Each row was made from one small tree. Brackets hold a mark, then the marks that hang from it, in alphabetical order. Every link used is in the known rows. Write each row's tree.
Known rows:
(lunek (povi nezor)): [-1.16 -1.56  1.36  3.03 -0.05 -1.96  2.60 -1.17  1.40 -0.61 -1.08  0.76
 -0.73 -0.99 -1.16 -2.01 -2.93  1.07 -1.18]
(kebefu kamulu (povi nezor) zulem): [ 0.98  1.80 -0.13  3.06 -1.20 -0.97  2.79 -2.14  0.62 -0.42 -4.11  3.95
 -2.16 -2.83 -0.30  2.18 -1.02  1.44 -4.02]
(kebefu kamulu povi): [ 0.58  1.93 -0.69  1.42 -0.81 -1.15  2.47 -2.69  0.85 -0.30 -2.38  0.99
 -0.85 -2.54 -0.77  0.38  1.56  0.66 -3.45]
(gidi (kebefu (kamulu nezor) zulem) (lunek povi)): [ 0.70  3.96  1.25  2.82 -2.63 -1.38  3.45 -2.56  0.89  1.09 -1.91  0.00
 -2.40 -0.89  0.66  0.57 -1.18 -1.35 -2.32]
(gidi (kebefu kamulu (povi nezor) zulem) lunek): [ 0.41  4.22  0.42  2.80 -3.42 -0.44  5.56 -1.73  1.06  0.03 -3.37  0.86
 -1.66 -1.62  0.39  0.67 -2.65 -1.18 -3.92]
(gidi (lunek zulem)): [-0.69  2.59  1.21  1.93 -1.54 -0.22 -0.34  0.25  1.49  1.03 -1.07  0.39
 -0.28  0.20 -1.26 -0.42 -1.55 -0.52 -2.08]
(gidi (kebefu kamulu)): [ 0.71  2.56 -0.18 -0.50 -2.08 -1.14  2.02 -0.67  0.82 -0.04 -0.37 -1.67
 -0.72 -2.31  0.12  0.66  0.81 -1.48 -1.68]
(zulem (kebefu (kamulu nezor)) (lunek povi)): [ 0.20  0.39  1.67  4.91  0.46 -1.89 -2.19 -4.23  1.58  1.19 -0.64  0.26
 -0.58 -2.32 -0.29  1.71 -2.98 -0.92 -2.71]
(gidi kebefu (lunek povi)): [-0.78  2.12  1.52  1.83 -2.96 -1.07  4.74 -1.85  1.51  0.19 -0.80 -2.10
 -0.81  0.02 -0.62 -2.00 -2.32 -1.73 -2.06]
(kebefu zulem): [ 0.55  0.08  0.66  0.41 -1.70 -0.70 -0.30 -0.05  0.98  0.04 -1.11  1.82
 -1.55 -1.14 -1.55  2.27 -1.18 -0.01 -2.19]
(lunek povi zulem): [-0.07  0.16  2.43  2.73 -0.16 -1.47 -1.93 -2.73  0.85  0.44 -1.25  0.47
 -1.71 -0.18 -1.93 -0.55  1.61  1.43 -0.36]
(gidi (kebefu povi)): [-0.16  1.79  0.58  0.58 -2.56 -0.72  3.61 -1.30  1.17 -1.31 -1.10 -1.58
 -0.75 -2.23 -1.37 -0.45 -0.53 -1.32 -2.79]
(kamulu (kebefu povi)): [ 0.17  0.72  0.09  1.49 -1.13  0.06 -0.35 -0.43  1.97 -0.52 -1.58  2.67
  0.21 -2.26 -1.76 -0.84 -5.07 -0.82 -2.89]
(lunek (povi nezor) (zulem kebefu)): [-0.58 -0.96  3.02  5.04  0.13 -1.56 -1.86 -2.11  1.17  0.61 -1.81  1.29
 -1.44 -0.61 -1.17 -0.79 -2.09  0.81 -0.59]
(lunek povi): [-0.58 -1.37  1.42  1.83 -0.56 -1.84  1.53 -2.36  1.29 -0.10 -0.42 -0.24
 -0.90 -0.50 -1.73 -1.49 -0.48  0.69 -1.08]
(zulem (kebefu kamulu) lunek): [ 0.28  0.44  0.84  2.99 -0.38 -1.01 -2.26 -2.67  1.67  0.97 -0.37 -0.17
  0.34 -2.31 -0.44  2.48 -3.19 -1.51 -3.13]
(lunek (povi nezor) zulem): [-0.70 -0.03  2.40  4.11  0.24 -1.55 -0.89 -1.50  1.01  0.06 -1.88  1.61
 -1.48 -0.68 -1.37 -1.07 -0.55  1.87 -0.34]

Write each row's tree:
[ 1.23  1.34  0.64  2.86 -0.58 -1.44 -0.14 -3.21  0.78  0.46 -2.27  2.71
 -1.92 -2.00 -0.15  3.45 -1.01  1.21 -2.59]	(kebefu kamulu (zulem (lunek (povi nezor))))
[ 1.47  3.59  0.22  3.99 -0.40 -1.01 -0.22 -3.83  0.73 -0.06 -3.37  3.68
 -2.29 -3.59 -0.51  4.02 -0.34  0.79 -4.63]	(kebefu (kamulu nezor) povi (zulem lunek))
[ 0.53  0.22  0.91  2.53 -0.99 -0.17 -1.94 -0.56  1.92  0.03 -1.58  4.14
 -0.56 -1.88 -1.26  1.28 -7.35 -0.41 -2.23]	(kamulu (kebefu (zulem (lunek (povi nezor)))))
[-0.59  1.92  1.57  2.72 -1.64 -0.17 -1.04 -0.13  1.61  1.53 -1.12  0.17
 -0.26  0.12 -1.08 -0.16 -2.33 -1.20 -2.18]	(gidi (lunek (zulem kebefu)))
[-0.25  0.55  0.04  2.29 -0.94 -0.03  0.37  0.40  2.06 -0.83 -1.96  3.50
  0.28 -2.62 -1.39 -1.15 -6.86 -0.62 -2.86]	(kamulu (kebefu (povi nezor)))
[ 0.89  2.33  0.13  4.07 -0.89 -0.84  2.02 -3.28  0.87 -0.68 -4.06  4.04
 -1.79 -3.18 -0.45  3.34 -2.18  1.50 -4.67]	(kebefu kamulu (povi nezor) (zulem lunek))
[ 0.43  2.20  1.10  1.45 -2.93 -0.45  2.60 -2.38  1.09 -1.17 -1.88 -0.25
 -1.54 -2.36 -1.49  2.14 -1.48 -1.03 -3.71]	(gidi (kebefu povi (zulem lunek)))
[-0.17  0.61  0.96  4.77 -0.41 -0.95  0.00 -3.32  1.72 -0.01 -2.08  1.01
  0.15 -3.04 -0.56  1.80 -4.60 -0.76 -4.39]	(zulem (kebefu kamulu (povi nezor)) lunek)
[-0.23  0.85  1.06  4.15 -1.36 -0.40  2.07 -2.03  1.37 -1.48 -3.46  3.49
 -1.40 -2.60 -1.83  2.44 -4.69  1.05 -4.75]	(kebefu (povi nezor) (zulem lunek))
[ 1.66  2.63 -0.31  1.48 -0.33 -1.43 -1.54 -0.46  0.50  1.11 -1.65  2.92
 -2.23 -2.67  0.28  3.43  0.66  0.10 -2.20]	(kebefu (kamulu nezor) zulem)
[ 0.92  2.06  0.38  2.33 -0.21 -0.33 -4.00  1.69  1.64  0.54 -0.98  4.47
 -1.02 -2.95 -0.64  1.52 -6.18 -1.44 -2.00]	(kamulu (kebefu zulem) nezor)
[ 0.85  0.74  0.51  1.43 -1.34  0.17 -2.79 -0.12  1.90  0.22 -1.09  3.59
 -0.33 -1.99 -1.43  2.09 -6.31 -0.99 -2.39]	(kamulu (kebefu (zulem lunek)))
[-0.06 -0.25  2.55  5.11  0.38 -1.78 -1.94 -2.68  0.92  0.97 -2.15  1.49
 -1.68 -0.94 -0.55 -0.34 -0.63  1.06 -0.57]	(lunek (povi nezor) (zulem (kebefu kamulu)))
[ 0.46  0.60  0.34  2.57 -1.51  0.18 -0.08 -0.03  1.77 -0.61 -2.74  4.76
 -0.76 -2.47 -1.35  0.47 -6.83 -0.24 -3.19]	(kamulu (kebefu (povi nezor) zulem))
[ 0.07  0.75  1.95  2.85 -0.75 -0.42 -3.04 -1.38  1.14  0.59 -1.67  0.58
 -0.92 -1.29 -1.87  0.85  0.00 -0.27 -2.11]	(lunek (zulem (kebefu povi)))
[-1.10 -0.19  1.48  3.62 -0.06 -1.41  0.78 -2.24  1.80 -0.80 -0.69  0.65
  0.01 -1.65 -1.47  0.20 -4.32  0.68 -2.43]	(zulem (lunek (povi nezor)))
[ 0.43 -0.07  0.45  2.50 -0.98 -1.09  0.46 -2.53  1.27  0.57 -1.66  0.21
 -0.53 -2.16 -0.70  0.53 -1.12 -1.05 -3.31]	(zulem (kebefu kamulu povi))
[-0.02 -0.89  3.00  3.73 -0.19 -1.48 -2.89 -3.22  1.08  1.12 -1.20  0.13
 -1.63 -0.14 -1.74 -0.22  0.47  0.43 -0.53]	(lunek povi (zulem kebefu))
[ 1.54  3.11 -0.08  2.91 -0.65 -1.15  0.71 -2.50  0.45  0.19 -3.31  3.59
 -2.69 -3.19 -0.40  2.96  0.90  0.77 -3.98]	(kebefu (kamulu nezor) povi zulem)
[ 1.47  2.55  0.76  3.44  0.04 -1.67 -1.73 -3.01  0.68  0.93 -1.79  2.93
 -2.31 -2.61 -0.01  3.88 -0.39  0.67 -2.63]	(kebefu (kamulu nezor) (zulem (lunek povi)))
[-1.10  0.90  2.44  4.67 -1.01 -0.90  0.58 -1.34  1.63  1.19 -1.82  0.81
 -0.70  0.38 -0.89 -1.52 -3.59 -0.26 -1.79]	(gidi (lunek (povi nezor) (zulem kebefu)))
